Each row comes from the steps of one walk. Every step used is in the known rows, and no mark comes twice. Write the walk behind each row, first mark first.
Known rows
fepaf-tigep-mivuz: [ -2.8   4.4  15.6  -6.1  -0.4 -25.0   5.0   2.1  -7.6   0.7  -1.9  -7.5
  -9.3   2.5 -15.2   1.8 -22.3  -5.0  15.8   1.9   3.8  24.0  -0.1 -11.0]
raka-podizu-teduk: [  1.6   1.4   3.7  -6.9  -3.9 -15.2   7.4 -16.1  -6.0   5.6  -1.2  -6.8
 -15.5  -3.3  -6.0 -10.7   7.9   8.4   5.4  -2.7  16.1  -8.9 -12.1   9.4]
mivuz-podizu: [ -5.5  -6.5 -18.5  -3.8  -5.1   1.5   6.2   7.9   6.4  -0.9   1.4  24.9
  11.0  -6.3   3.2   2.8  -9.0  -0.1  -3.8 -22.2   0.9  20.2  12.3  13.2]
podizu-mivuz-mosane: [ -9.3  -4.5 -57.1   1.1   8.4  15.9   3.5  -0.8   8.1   5.6  -0.2  13.3
  -0.8  -3.4 -11.9   3.7   7.6   3.5  -3.2  -7.4   3.3  17.3  35.1  -6.2]
tigep-mivuz-mosane: [-25.3 -10.3 -43.3   2.0   3.7 -13.4   6.2   5.9  -3.3   5.4   0.5  24.1
   2.5   6.0 -18.5   2.8  -9.8   1.8  12.8  -8.7  -3.5   6.4   3.4 -10.3]
fepaf-tigep-raka-podizu-teduk-muke: [ 12.3   6.2  38.0  -6.8   4.3 -20.0   8.4 -15.6  -9.3   9.6  -2.4 -31.3
 -21.6   3.3 -15.7  -7.5  10.1  -7.3  14.4  -7.9  19.6 -48.2   4.3  13.8]
raka-tigep-mivuz-mosane-zuteb: [-19.7 -11.3 -47.1   4.7  -5.5  16.4   6.4  12.3  -3.1   6.8  -3.2   8.4
   3.1  -8.9 -18.1   4.7 -10.9  24.7  -0.1  -3.5  -7.2  -3.8  42.7  -9.4]
tigep-mivuz: [-13.5  -3.1  -2.7   1.1  -2.1 -21.5   9.1   4.5  -3.1   2.3   2.1  18.8
   4.4   6.7  -6.3  -2.9 -16.4   0.2  14.8  -3.0  -2.0   4.7 -10.3  -8.1]
muke-teduk-tigep-fepaf: [  5.4  -5.5  20.3   7.2   4.6 -22.3 -11.1   1.8  -1.8 -14.3  -1.3   7.6
  20.2  11.7   9.3   3.3  11.2  -1.2  -9.9   3.9 -18.7   0.7 -33.1   0.2]
podizu-teduk-tigep-raka: [ -1.4   1.5  17.2   7.6 -19.1   2.3  12.4  -6.9  -0.4  -2.5   6.6  -3.6
   0.8   8.9 -14.1  -1.1   6.5 -11.7 -19.9  10.0  -3.4 -45.6 -15.7  -9.1]
tigep-fepaf-podizu-mivuz: [ 18.4  10.8   7.2  -2.2  19.0  10.6 -20.1  -1.2  -2.2   7.2  -5.8   2.6
 -10.6  -0.4  27.0   1.3  -8.3  -6.0   8.5  -4.6   5.9  28.7   5.1  -7.6]
muke-teduk-tigep-fepaf-podizu-mivuz: [ 18.8   3.9  30.9   2.2  14.5  -2.8 -25.3  -1.9   2.0  -5.8  -5.3  -3.0
   2.3  -1.7  25.6   3.3  13.0  -0.2  -3.1  21.8  -6.4  15.8 -11.4  -7.1]
fepaf-tigep-raka-podizu: [  7.8  14.2  11.6  -4.5  11.0  -9.2   3.1  -5.1 -12.1  -3.2   1.8 -26.8
 -12.4   2.4  -0.2  -3.6  -3.9  -1.1  14.1  -2.3  13.3   4.3  13.9  10.0]
piruram-muke-teduk: [ 15.4  -5.7 -14.8  -5.1  18.1   5.0   5.7   0.8   3.0  -5.8   0.6  21.3
   9.6   2.0  -0.6  -5.9   7.2  18.1   5.3  -3.6 -13.0   9.9 -25.3   7.1]
teduk-tigep-fepaf-podizu: [  6.0   5.8  30.8   0.6  -2.8  -1.3 -15.0   9.8  -0.8  -6.8  -1.3  -1.9
   6.5   6.0  25.2   4.6  -6.4 -13.3  -3.0  -3.1  -8.9   6.0 -42.4  -1.6]
fepaf-podizu: [ 12.0   4.5  10.1  -6.1   1.0   7.9  -2.7   6.5  -2.8   3.1   1.3  18.3
   2.4  -6.6  12.8   2.0 -12.0   9.7  11.3  -8.8   3.2   9.9 -35.6  -4.6]
mivuz-mosane-zuteb: [-15.8 -14.3 -41.4   2.1   3.9  24.9  15.7   9.1  -1.6   0.8   2.4  18.6
  14.8  -3.6  -6.9  12.6  -0.9  24.3  -7.9 -16.1  -8.1   4.3  18.0  -1.7]
mosane-zuteb: [ -7.3  -6.5  -6.0   0.4   0.7  17.9  18.8   8.1  -0.5  -2.9   4.7  13.5
  20.3  -2.3   6.0   7.1 -11.6  21.8  -4.8 -14.3  -8.1   8.8   6.0  -0.2]
fepaf-podizu-mivuz-mosane: [  0.7  -0.1 -38.4  -5.2  11.2  26.2  -9.6   3.0   4.3  10.2  -2.3   9.0
 -11.9 -11.3   2.1   5.9   2.9   9.7   5.9  -2.8   9.4  18.8  17.5  -8.9]
fepaf-tigep: [ 11.1   4.7  10.3  -8.8  -1.2 -11.9   5.3   1.0  -3.4  -2.1  -0.9  -9.3
  -2.2  -1.9  -8.6   3.1 -11.1   1.7   2.5  -9.5   4.0  23.2  -7.1  -2.3]
fepaf-tigep-raka: [ 10.0   9.6   5.5   1.3   5.0  -3.5   4.7  -1.5  -9.4  -2.9   2.5  -8.8
  -2.3   5.4  -6.9   2.5 -10.4  -1.9   1.3  -4.2   3.3  -1.8   5.7 -10.0]
tigep-raka: [ -1.5   2.7 -15.8   7.8   3.9   3.6   9.1   1.8  -3.7  -2.2   6.6  18.2
  11.8  10.4  -3.3  -0.6  -6.3   2.2   1.7  -8.8  -3.7 -14.4  -8.4  -7.6]
zuteb-mosane: [  1.2  -0.9 -14.1   0.7   5.1   7.4   4.9  -4.3   2.1  -2.1   4.4   7.6
  13.5   3.8 -13.4  -5.1   1.5   0.0   2.3 -26.6   3.9 -10.9 -41.2 -11.8]
podizu-teduk: [  5.6  -1.8  -0.1  -1.7 -10.0  -9.9   9.0 -11.6  -2.6   7.0  -0.2  11.8
  -5.4  -0.6 -13.9  -3.7   0.7   6.3  -7.6 -11.6   6.3 -15.8 -17.0  -6.2]

Which walk is each row?
[ -9.3   6.8   9.0   5.8  -3.7   4.2   8.5   4.5  -1.0 -11.8   9.2 -16.6
   9.8   9.5   4.4  -4.7   7.1  -9.0   2.1   7.8   0.1 -23.0 -10.7  14.7]  teduk-tigep-raka-podizu
[ -2.7   0.3  19.1   8.2   8.0 -12.2   0.8  -1.2  -3.2 -14.0   7.1  -6.3
  10.5   6.1   3.9  -5.6  19.8   8.1   3.1  18.5  -6.1 -23.8 -12.9  11.4]  muke-teduk-tigep-raka-podizu
[ -0.8   5.0   9.8   7.7  14.3   2.5  -2.9  -8.1   4.2 -11.5   5.3 -18.4
   4.0   0.6   6.8  -7.6  25.7   5.2   0.6  32.4   1.4 -13.9  23.1  10.2]  muke-teduk-tigep-raka-podizu-mivuz
[-13.9  -6.4   5.2  -1.5 -17.9  -5.8  -4.7  -0.3  -0.8  12.3  -1.0  -1.7
 -20.3  -3.8 -14.4   5.0   0.3  -4.6  -0.5  11.1   0.8 -23.3 -19.3 -15.4]  fepaf-podizu-teduk-tigep-mivuz-mosane
[  1.6  -7.8  13.0   3.3  -5.0 -13.2   4.1   4.4   5.6 -13.2   4.6  11.8
  22.9   1.1  -5.1   2.3  14.5  11.7  -8.3   6.0 -14.5  -5.2 -39.0   0.2]  muke-teduk-tigep
[ 24.1   1.6  26.5  -4.8  17.3   7.9 -18.6   7.6   1.1  -9.4  -3.9   2.2
   6.6   5.4  29.3   0.5   9.4  -2.8   1.1   4.1 -19.9   7.4 -49.5   7.5]  piruram-muke-teduk-tigep-fepaf-podizu
[-19.4   0.1  30.8  -2.4 -17.3 -26.3   8.8  -8.0  -0.5   1.4   1.5 -18.9
 -12.1   1.6 -12.3 -10.1   2.9 -11.1   5.4  17.0   8.1 -21.3 -15.4   6.7]  raka-podizu-teduk-tigep-mivuz
[  9.8   9.6  23.4   2.5   3.2  10.7 -16.2   5.2   6.8  -2.5  -3.5 -13.4
  -3.3   1.5  25.3   2.9  -0.8 -16.3  -5.1  10.2  -2.0  17.9  -4.3  -3.4]  teduk-tigep-fepaf-podizu-mivuz
[ 12.7  -4.3   5.7   0.8  12.6  -2.5  -6.1   4.0   3.4 -14.0  -1.5   3.4
  16.5  13.2  13.2  -2.9  12.5  -8.7  -7.6   1.5 -23.8   7.5 -39.8  11.2]  piruram-muke-teduk-tigep-fepaf
[-24.0  -1.9 -27.9   9.6   6.5  40.1  12.3   1.1   5.0  -4.8   6.6 -32.4
   5.3  -1.3   3.2   6.2  15.7   5.4 -10.8  14.6  -0.3 -12.9  67.3  10.7]  teduk-tigep-raka-podizu-mivuz-mosane-zuteb
[ -1.6  11.3 -32.9  -2.7  20.8   9.7  -3.1  -9.9  -6.2   4.9  -1.1 -36.4
 -23.6  -2.8  -9.1   1.6  10.7  -1.4   9.0   4.2  18.9  14.9  65.3   4.8]  fepaf-tigep-raka-podizu-mivuz-mosane
[ -0.7   1.6 -13.2   3.0   6.8  19.5 -19.8   5.3   4.7   3.0  -4.7 -11.0
  -6.4   0.3  15.5   9.6   9.3 -16.0  -8.7   4.0  -3.0  16.5   8.7  -5.2]  teduk-tigep-fepaf-podizu-mivuz-mosane
[-10.1  -5.2 -24.1  -0.2 -14.5  -8.1  -2.8  10.7   3.9   5.4  -3.8  15.3
   0.2  -9.6 -12.9  -5.6 -18.3   1.3   4.8  -4.4   1.6  13.7  36.3   6.8]  raka-tigep-mivuz-podizu
[ -6.3  -4.6   6.7   4.0 -20.6   4.9   9.0  -2.4   5.6  -0.5   4.6  -0.9
   3.8   0.1 -10.7   2.5   4.2 -18.0 -26.2   1.1  -0.7 -34.9  15.6   4.2]  mivuz-podizu-teduk-tigep-raka
[ 12.6   4.9 -18.0   4.5  -1.9  -5.4 -12.8   2.8  -3.9   1.0  -7.8   6.1
   4.8   4.7   6.6  -6.9  -3.9   0.5  -1.8 -10.3  -3.9   6.9  -0.2  -2.0]  raka-tigep-fepaf
[  1.5   6.1  -1.4   1.1   2.8  -7.8   7.0 -17.7 -11.5   5.6   2.1  -3.8
 -15.2   5.0  -5.2 -10.3   7.5   3.4   3.8  -0.4  16.6 -29.7   4.8   6.0]  tigep-raka-podizu-teduk
[ 11.7   1.1 -41.5   2.6  12.8  43.3 -22.2   3.6  -2.0  10.9 -11.7 -11.8
 -10.4 -14.7  17.1   7.5   0.0  17.3  -7.5  -1.9   0.9  17.9  60.1  -7.2]  raka-tigep-fepaf-podizu-mivuz-mosane-zuteb
[ -2.6  -4.1  16.2 -10.9 -11.4 -31.0   2.0  -8.6  -6.8  12.5  -6.2  -8.6
 -26.7  -8.3 -22.9   3.5 -18.4 -12.5  -0.5  -5.9  13.9  11.6  29.5  -1.1]  fepaf-tigep-mivuz-podizu-teduk
[ 11.4  -6.7   7.6  -3.3   2.2   9.6   8.3   6.6  11.4 -15.4   4.3   6.1
  22.5   1.7  -3.2  -3.5  14.9   4.8  -5.7   4.8 -20.8  -2.3 -41.9  12.3]  piruram-muke-teduk-tigep
[ -7.4  13.1   3.8   7.9   1.4  15.7   7.5  -0.9   6.1  -8.6   7.6 -26.3
   3.3   3.9   3.0  -8.1  12.0 -10.6  -1.6  21.3   6.4  -8.9  26.4  11.5]  teduk-tigep-raka-podizu-mivuz
[ 27.7  14.7  -6.6  -0.1   7.3  15.5 -27.6   1.1   0.4   8.4 -10.8  -5.0
 -13.1  -8.6  18.1  -7.2  -3.5   0.4   3.9   7.4   8.8  23.5  21.9  -5.6]  raka-tigep-fepaf-podizu-mivuz
[ -2.0   7.2 -13.0  -3.7  11.4   5.0   4.6  -7.8   5.3   0.9   0.9 -10.9
  -5.1  -4.8   4.8 -10.0   5.1   4.4  10.7   6.5  15.1  22.8  23.8  12.7]  raka-podizu-mivuz
[-15.0  -4.3  27.4   2.1 -24.3 -22.7  11.7  -5.5   2.7   1.8   2.3  -4.7
  -6.5   5.5 -20.4  -4.0  -1.9 -11.3  -6.2  13.0  -1.9 -24.6 -23.9 -10.6]  podizu-teduk-tigep-mivuz
[ 19.8   4.8  21.6  -3.5   2.3 -11.2 -18.0 -11.2 -13.6  12.2  -8.2  10.6
 -17.1   1.6  17.4  -0.2  -7.0  -2.8   1.1  -8.0   6.7  -7.2 -32.1  -9.5]  tigep-fepaf-podizu-teduk
[-18.0  -9.6 -14.2  -1.4  -5.3 -16.0   6.0   8.6   2.4   3.4   0.7  23.9
   4.7  -1.4  -4.0   0.6 -20.7  -6.0   8.0 -13.6   0.6  17.2  19.1   4.8]  tigep-mivuz-podizu
[ -4.7  -8.2  11.7  -3.8 -31.9  -1.6   8.4  -0.5  10.7  -2.0   1.4   1.9
   2.5  -7.5  -9.7   2.1   3.9 -13.2 -25.8  -5.2   0.9 -12.1  -1.1  10.6]  mivuz-podizu-teduk-tigep
[-24.3  -8.9   9.4   0.4 -17.7  -9.9   8.6  15.3  10.0  -5.6   3.9   8.3
  15.7   0.2  -8.1   4.0 -14.5 -17.1  -3.7   0.1  -9.5   5.4   4.0   8.5]  teduk-tigep-mivuz-podizu
[-14.2 -10.4 -48.7   2.7   6.6  38.4  13.0   1.6   5.3   4.3  -0.2   2.5
   4.8  -8.3  -4.7  11.1   3.7  21.1 -10.3  -6.0  -1.0  17.1  56.8  -6.8]  podizu-mivuz-mosane-zuteb
[ 20.0  -0.6  41.7  -5.1   2.2 -16.5 -12.5  -7.7  -5.4  14.6  -9.1   6.8
 -10.5   6.4  12.2  -0.6   2.4  -9.1   9.8 -20.9   4.0 -33.7 -42.9  -0.8]  tigep-fepaf-podizu-teduk-muke
[-19.7 -14.7  16.4   2.2  -7.0 -26.4  -1.2   8.3   7.3  -9.3   2.4  16.3
  15.1  -2.8  -4.6   4.2  -1.8  -3.0  -2.3   7.3 -13.7   5.0   2.2   7.7]  muke-teduk-tigep-mivuz-podizu
[ 15.4   9.6  -1.0  -6.5   7.8  18.1  -4.6   1.5   5.3   6.8  -0.2   6.2
  -7.8 -10.3  14.8   0.1  -5.8   8.3   9.2   3.1   9.1  23.8   5.4  -6.3]  fepaf-podizu-mivuz
[ -3.7   1.9  44.5  -5.2 -21.8 -12.1  -2.0   0.2  -0.5   6.6   0.0  -4.6
 -14.7  -4.0  -5.3  -0.8  -8.9  -6.5   2.2  14.4   1.5 -21.9 -37.0 -12.3]  fepaf-podizu-teduk-tigep-mivuz
